Each row was made from one path, in order. Every step used is in the known rows, and no mark comes twice. Write each row's path.
In the rows, zero is written as 128.
Known rows:
fopor > pafa: [126 140  82 157 128 129 163 130 141 146 163 130  87 176 116 113 143 107
 142 102 137 103 117 127 116 143 110 122 136 122 131 141 137 135]
fosu > gilu > malub > rumu: [150  89 110 175 121 142 116 105 161 113 168 102 137 152 133 136 154 124
 116  96 149 122 140 147 124 170  76 113 128 126 120 124 113 150]
sozozo > pafa > fopor > rumu: [125 125  69 130 134 134 101 143 159 180 145 113 117 167 154 172 135 124
 140 123 147 101 152 107  82 125  90 166  88 129 138 137 152  86]
nubago > rumu > malub > gilu > fosu > nitab: [157 130 141 151 140 145 122 147 163 145 130 107 119 206 157 110 152 163
 129 136 147  90 145 142  92 150 101 146 130 121 146 150 191 132]
nubago > rumu > malub > gilu > fosu: [162 127 156 152 143 154 114 157 160 119 153 116 122 171 148 107 166 114
 124 144 154  78 133 128  95 143 104 134 135 105 135 150 163 133]
rumu > nubago: [133 140 130 145 130 120  91 144 136 121 146 121  87 164 119 111 138 114
  95 126 155 110 132 105 156 196 110 141 130 108 139 168 125 145]
sozozo > pafa > fopor: [133 108  68 156 108 114  96 140 154 179 129 108 120 173 116 172 152 142
 114 125 174 117 131  88 112 144  92 157  86 155 135 120 138 120]
pafa > fopor > rumu > malub > gilu > sugomi: [156 131 132 129 125 110 107 138 164 147 148 104  65 175 125 110 162  95
  95 129 186 104 133 100  71 121  97 180 119 116 150 150 115 144]
malub > rumu > fopor > pafa: [133 114  78 174 125 113 156 134 146 136 164 146  79 183 110 141 116 112
 124 131 151  86 119 115 113 164  86  75 158 113 121 141 126 157]
sugomi > gilu > fosu > nitab: [152 115 116 146 141 164 110 142 141 173 143  95 130 197 157 105 157 161
 132 124 138 118 141 148 112 186 134 156 116 135 151 139 213 142]
malub > gilu > fosu: [153 110 135 148 123 175  94 155 151 125 145 109 124 168 149 103 153 119
 125 149 164 107 135 122 116 164 123 128 128 117 138 145 169 138]
sozozo > pafa > fopor > rumu > malub > gilu > fosu: [153 116 114 138 131 169  97 168 165 167 149 109 112 181 143 125 162 114
 134 148 161  77 137 113  81 138  78 148  96 112 137 152 173 119]
pafa > fopor > rumu > malub: [127 159 125 120 156 128 130 143 155 166 131 115  92 168 114 123 149  86
 109 111 131  94 133 120  73 116  57 153 123 128 133 149 157 109]
nubago > rumu: [141 142 132 158 152 105 133 122 147 112 158 122 139 151 159 152 142 134
 130 118 140  94 146 129 106 136 134 144 149 117 128 132 122 110]
gilu > malub > rumu > fopor: [144  91 111 151  98 114 110 127 151 104 147 123  93 155 121 158 125 125
  95 127 161  92 136 104 128 176  67  77 159 121 128 127 135 154]
nubago > rumu > malub > gilu > fosu > nitab > sozozo: [152 143 106 134 128 130 134 154 155 134 128 112 150 212 158 108 177 170
 127 128 138  81 143 129  94 145  71 122 120 123 150 101 180  90]
sozozo > pafa: [130 117  74 152  92 142 107 138 142 142 175 123 119 167 131 140 140 166
 133 127 152 116 130 114 128 139  99 143 103 135 114 131 130 117]
sugomi > gilu > fosu: [155 111 126 145 147 175  98 152 135 155 175 101 138 157 153 106 171 111
 131 127 141 107 124 136 115 187 145 145 123 118 143 135 189 145]
nitab > sozozo > pafa > fopor > rumu > malub: [125 152  86 117 133 125 128 152 153 172 145 117 111 183 120 132 165 114
 121 115 133  81 132 110  75 110  32 146  99 128 132 124 150  83]
nitab > fosu > gilu: [125 134 118 196 132 130 109 116 159 121 178 121 157 156 136 122 155 157
  87 138 146 158 129 136 162 150 122 139 157 188 146 149 129 141]
fosu > nitab > sozozo: [130 142  79 129 108 122 132 136 139 135 120 112 141 201 138 109 160 178
 119 112 131 121 137 125 121 153  81 123 117 147 149  90 169  89]
zesuf > nitab > sozozo > pafa > fopor > rumu: [120 145  53 120 127 128  97 154 155 173 133 121 141 173 166 171 144 135
 161 119 145 106 174  91  84 129  72 149  81 130 146 106 186  64]
zesuf > nitab > sozozo > pafa: [120 140  48 136  81 132 103 155 138 138 163 134 152 174 148 137 156 179
 162 121 147 123 158  96 129 141  76 117  95 137 131  86 174  80]
gilu > fosu > nitab > zesuf: [164 133 146 146 131 138 113 156 148 122 115 114 143 184 157  94 148 139
 117 136 173  96 151 134 131 167  92 155 153 162 161 117 252 150]
nitab > sozozo > pafa: [127 125  46 138  81 135 116 147 138 138 170 127 143 178 134 137 160 177
 137 124 147 107 131 104 129 137  77 126  92 136 123  93 132  85]
gilu > malub > rumu: [153  90 108 140 114 133 117 111 154 108 153  98 111 154 113 133 157 114
 121 100 150  94 147 140 125 171  73 103 128 117 120 117 125 145]
sugomi > gilu: [154 126 115 146 133 145 116 124 126 158 184  87 135 152 144 120 157 126
 120 104 131 128 121 128 109 174 141 147 130 102 134 139 133 143]
fopor > rumu > malub > gilu > fosu: [152 131 146 133 139 180 107 161 157 134 154 118 108 172 147  98 155 100
 130 143 147  88 136 131  86 140  89 135 126 103 134 160 179 123]
malub > rumu > fopor: [137 104 116 164 119 116 111 132 145 109 149 141 105 164 117 151 108 138
  85 148 160 102 131 105 121 172  84  73 162 126 116 135 136 153]
zesuf > nitab > fosu > gilu > malub > rumu > nubago: [143 120 120 165 128 114  77 131 158 109 165 111 117 164 124 126 156 124
 112 122 163 113 169 119 179 218  81 112 139 122 149 154 138 164]
nubago > rumu > malub: [140 166 150 144 155 108 148 132 148 121 156 123 111 164 121 119 158 114
 109 113 130  82 126 134  93 116  85 141 155 118 118 143 126 121]
nubago > rumu > malub > gilu > fosu > nitab > zesuf: [182 144 166 152 137 123 127 160 160 116 125 109 142 189 167 100 154 142
 118 138 172  69 155 135 106 151  80 154 162 127 161 126 224 149]
sugomi > gilu > fosu > nitab > sozozo: [147 126  83 127 126 148 120 151 136 158 139  98 159 203 154 103 178 168
 134 117 132 106 136 132 113 178  98 127 106 135 156  93 201 103]

Which path is each row?
[158 145 155 154 124 120 137 129 158 118 162 106 108 165 139 119 145 127
 111 128 144  93 131 118  83 119  95 132 153  83 125 158  99 129] : nubago > rumu > malub > gilu
[119 133  83 169 115 113 157 139 140 140 159 145  70 178 119 135 120 111
 121 124 149  97 110 101 118 151 103  95 158 121 135 150 139 145] : rumu > fopor > pafa
[148 102 121 167 129 125  91 123 154 114 164 106 107 164 128 129 152 111
 103 109 160 108 140 126 157 214  79 122 122  98 133 157 103 163] : fosu > gilu > malub > rumu > nubago
[129 140  89 176 131  93 168 136 148 131 164 144  85 178 139 158 120 118
 132 126 145  72 119 107 107 144 115 100 166 112 137 146 127 135] : nubago > rumu > fopor > pafa
[159 141 142 145 119 116 126 138 147 118 119 111 132 177 149 102 135 149
 109 123 165 109 152 131 130 155  85 153 160 155 156 118 216 144] : fosu > nitab > zesuf
[126 154 124 127 150 131  93 148 140 132 156 123  85 166 148 123 129 100
 118 126 137  94 152 114 130 182 101 151 122  90 142 179 133 118] : fopor > rumu > nubago
[139  91 111 179 104 109 106 120 162 104 164 123 115 158 124 160 135 144
  79 145 160 105 135 114 151 177  72  79 173 152 138 135 131 163] : nitab > fosu > gilu > malub > rumu > fopor
[129 142 124 178 127 109  90 127 158 114 175 129 122 160 140 107 170 140
  95 136 186 165 152 118 150 148 140 172 151 191 160 137 156 157] : zesuf > nitab > fosu > gilu > sugomi
[130 121  52 123 136 145 101 160 160 191 128 110 137 197 166 162 153 148
 151 129 147  86 159 113  82 139  72 161  71 141 153 112 198  70] : gilu > fosu > nitab > sozozo > pafa > fopor > rumu
[148 141 134 134 128 134 125 138 165 155 141  97  95 170 132 121 142 105
 111 128 148 102 138 108  67 117  70 141 126  92 138 164 121 117] : pafa > fopor > rumu > malub > gilu
[123 163 122 140 124 115  93 138 152 115 152 128 128 155 118 112 153 151
 120 146 150 131 177 112 169 156 116 113 168 183 157 128 196 131] : zesuf > nitab > fosu
[179 139 162 145 121 140 121 158 157 121 120 109 129 189 150  80 153 138
 111 135 172  86 149 132 116 155  71 150 155 139 159 127 234 157] : rumu > malub > gilu > fosu > nitab > zesuf
[156 117 131 143 102 117 102 127 153 114 161 109  78 164 133  99 155 122
  99 134 193 124 134 104 108 140 136 170 132 120 144 142 107 155] : malub > gilu > sugomi
[126 125  49 142  97 108  95 151 151 173 117 115 147 180 131 168 164 157
 133 119 170 123 152  70 112 146  72 135  79 156 146  85 171  92] : zesuf > nitab > sozozo > pafa > fopor
[134 133 130 164 126  89 125 136 145 106 149 138 110 154 154 175 114 140
  99 148 152  90 132  97 113 147 117 109 175 122 132 139 135 125] : nubago > rumu > fopor
[166 137 149 143 120 103 121 130 159 113 171 112  78 170 132 105 165 115
  97 132 180  96 132 114  88 120 116 172 142 106 139 147  97 151] : nubago > rumu > malub > gilu > sugomi
[169  84 106 142 123 141 114 110 147 131 180  79 127 151 125 132 164 116
 130  93 140  94 141 147 115 187  90 112 125  93 124 118 120 154] : sugomi > gilu > malub > rumu
[132 113 119 168  99 139 121 109 156 115 162  89 126 138 153 133 169 117
 119  82 144 143 125 126 136 154  94 148 133 141 147 135 134 132] : fosu > gilu > malub
[149 126 124 137 141 154 110 156 169 176 110 100 107 210 152 117 150 143
 127 137 150  99 152 131  77 150  82 155 107 131 158 152 209 122] : pafa > fopor > rumu > malub > gilu > fosu > nitab
[151 113 125 148 121 163 106 144 157 148 122 106 116 203 155 103 144 168
 126 142 154 119 150 133 111 167 114 140 117 133 150 146 198 133] : malub > gilu > fosu > nitab
[132 105  72 191 114 120 157 125 155 132 174 131  89 176 127 150 130 114
 128 114 153  97 116 119 121 167  78  85 152 116 130 141 122 161] : fosu > gilu > malub > rumu > fopor > pafa
[150  91 105 173 124 132 110 107 167 109 175  99 140 153 120 136 165 133
 108 113 150 115 147 150 148 176  78 108 142 149 131 120 118 156] : nitab > fosu > gilu > malub > rumu
[130 134  88 132 139 120  80 156 153 169 145 115  89 176 145 157 135 111
 121 130 159  88 151  94 125 178  88 164  87 102 146 165 133 113] : sozozo > pafa > fopor > rumu > nubago
[127 151  83 115 134 124 133 151 158 185 130 113 108 201 125 132 158 138
 125 113 128  85 138 116  71 114  28 154  92 133 139 122 167  84] : fosu > nitab > sozozo > pafa > fopor > rumu > malub
[175 128 149 152 117 142 111 155 156 119 116 105 143 185 164  92 147 146
 121 140 177  94 156 128 122 164  93 149 152 140 164 124 233 152] : malub > gilu > fosu > nitab > zesuf
[154  86 110 152 104 119 109 126 146 119 164 100 101 154 129 158 131 126
 100 121 152  93 128 110 121 189  82  81 158 102 130 129 130 162] : sugomi > gilu > malub > rumu > fopor
[146 127  87 133 109 147 118 152 149 135 123 106 147 206 154  99 169 173
 128 131 145 109 143 122 113 163  85 117 108 133 155  96 190  96] : malub > gilu > fosu > nitab > sozozo
[136 109 111 177 103 107  98 127 162 101 158 130 121 155 134 162 130 146
 100 140 163 120 157 103 152 179  71  72 174 152 143 128 160 158] : zesuf > nitab > fosu > gilu > malub > rumu > fopor
